(in the rows, 128 means zero)
Known rows, with every step that occurs
J-B-S: [113 119 140 112 165 128 113 114 133 145 122 126 123 145 133  95 134 121
 100  74 144 133]
S-B-P: [120 113 105 128 145 128 155 149 129 148 144 118 118 133 125  69 136 104
 119 116 118 150]
S-F: [109 112 102 145 171 116 137 116 106 113 118 159 104 137 111  88  71 135
  40 174 141 124]
B-X-H-J: [156 126 137 141 172 129 147 116 125 131 124 132 151 100 133 143 129 146
 168 176 131 117]
J-B: [114 120 115 107 184 133 134 111 148 140 121 133  87 151 141  51 107 127
  90  86 165 143]
X-H-J-B: [151 135 124 109 165 140 137  93 153 147 140 111 111 121 144 128 130 151
 138 105 169 140]
B-X: [119 112 127 138 188 123 144 135 121 125 106 153 126 131 129  69 107 122
 119 156 128 118]
J-B-S-F-X: [100 145 131 156  89 124  86 131 110 119 128 136 145 144 119 105 137 104
 152 110 106 118]
J-B-P: [124 114 126 118 152 143 137 127 139 152 122 110 107 135 138  51 131 106
 120  79 125 139]
J-B-S-A: [110 118 146 117  99 123  87 123 110 151 122 119 104 154 133 120 128 114
  79  96 169 146]
F-S-B: [ 97 132 105 117 171 124 163 200 165 107 155 136  72 143 132 109 114 141
  49 115 158 156]
S-F-J: [105 120 108 123 120 128 161 166 128  87 133 155  74 113 113 137  73 143
  84 174 112 127]
S-F-P: [107 118 103 123 124 132 159 163 128  79 116 153  87 122 116 130  78 126
  61 178  97 132]
X-H-J-B-S-A: [146 132 157 118  82 129  90 107 115 158 140  98 131 124 137 198 151 138
 126 117 174 143]
B-S: [110 106 138 122 195 132 126 127 118 141 123 148 123 128 118  92 106 130
  73 123 119 126]
P-B-X-H: [150 130 124 120 154 114 134  91 141 126  97 121 173 144 143 121 158 132
 161 125 153 116]
P-B-S: [125 114 134 110 147 125 125 127 133 157 125 131 135 149 127  98 137 120
 114  87 122 129]
H-J-B: [136 124 122 114 153 142 146 139 146 164 150 128  73 129 140  84 110 132
 137 100 147 147]
B-S-A: [106 104 145 126 126 125 101 137  96 146 122 141 104 137 119 117  99 121
  54 145 143 138]
H-J: [130 111 120 124 181 145 159 149 133 158 152 149  75 112 125  82  82 140
 111 150 119 138]

Rows
[148 145 143 120  60 131 128 135 130  95 136 104 149 102 127 252 157 136
 147 136 108 129] -> X-H-J-B-S-F-P
[121 127 131 115  57 117 139 171 126 109 136 133 122 129 114 189 131 128
 137 127  97 123] -> P-B-S-F-J
[149 140 141 141 109 114 105  88 109 129 139 110 165 116 122 210 150 145
 123 134 151 121] -> X-H-J-B-S-F
[139 135 132 124 174 117 120  79 140 114  95 115 162 139 148 115 155 134
 147 112 176 120] -> J-B-X-H
[133 141 123 134 155 157 133 127 145 138 149 136 117 100 130  96 113 143
 190 150 101 125] -> F-X-H-J
[134 130 137 147  95 118 114 136 103 145 148 128 128 126 118 169 130 126
 123 129 130 127] -> H-J-B-S-F
[161 128 136 118 135 150 139 106 144 158 142  88 130 103 142 127 154 130
 171  99 128 138] -> X-H-J-B-P
[151 135 151 113 149 135 115  95 137 153 141 104 149 113 137 172 156 146
 147  93 149 131] -> X-H-J-B-S
[ 95 132 103 160 133 131 120 139 113 110 128 163 109 133 112  58  83 118
 119 174 100 118] -> S-F-X
[169 146 126 135  33 119 157 159 133  93 121 116 162 110 132 234 161 127
 207 180  97 118] -> S-F-P-B-X-H-J
[146 155 129 161  55 145 111 125 121 132 149 100 153 102 128 135 159 113
 224 134  89 121] -> S-F-X-H-J-B-P
[146 121 121 118 194 143 150 104 140 141 139 132 112 103 130 124 101 159
 111 154 141 131] -> X-H-J
[126 151 126 146  78 118  88 100 118 116 121 125 195 139 118 151 160 122
 169 130 107 106] -> P-B-S-F-X-H
[171 134 133 128 123 123 145 118 140 148 127 117 163 122 142 152 161 136
 210 140 136 120] -> P-B-X-H-J
[110 141 125 152  67 121  98 146 110 132 131 142 157 149 113 110 140 103
 169 122  85 113] -> P-B-S-F-X
[125 120 124 136 107 106 115 120 106 135 122 138 151 151 113 138 130 120
  88 128 126 119] -> P-B-S-F
[112 131 133 118  79 124 126 152 126  88 116 126 122 134 124 175 134 112
  97 117 104 131] -> J-B-S-F-P
[136 119 123 125 140 117 144 139 135 142 108 137 138 153 139  75 138 112
 161 120 132 123] -> P-B-X
[107 116 129 129 108 128 139 163 112  83 117 147 124 117 109 171 106 120
  71 165  79 123] -> B-S-F-P
[114 156 135 151 101 121  76  86 116 103 118 120 181 134 123 149 158 124
 153 116 128 110] -> J-B-S-F-X-H
[136 143 139 102 122 128 146 129 162  86 110 110 133 117 150 164 157 142
 193 110 146 123] -> F-J-B-X-H
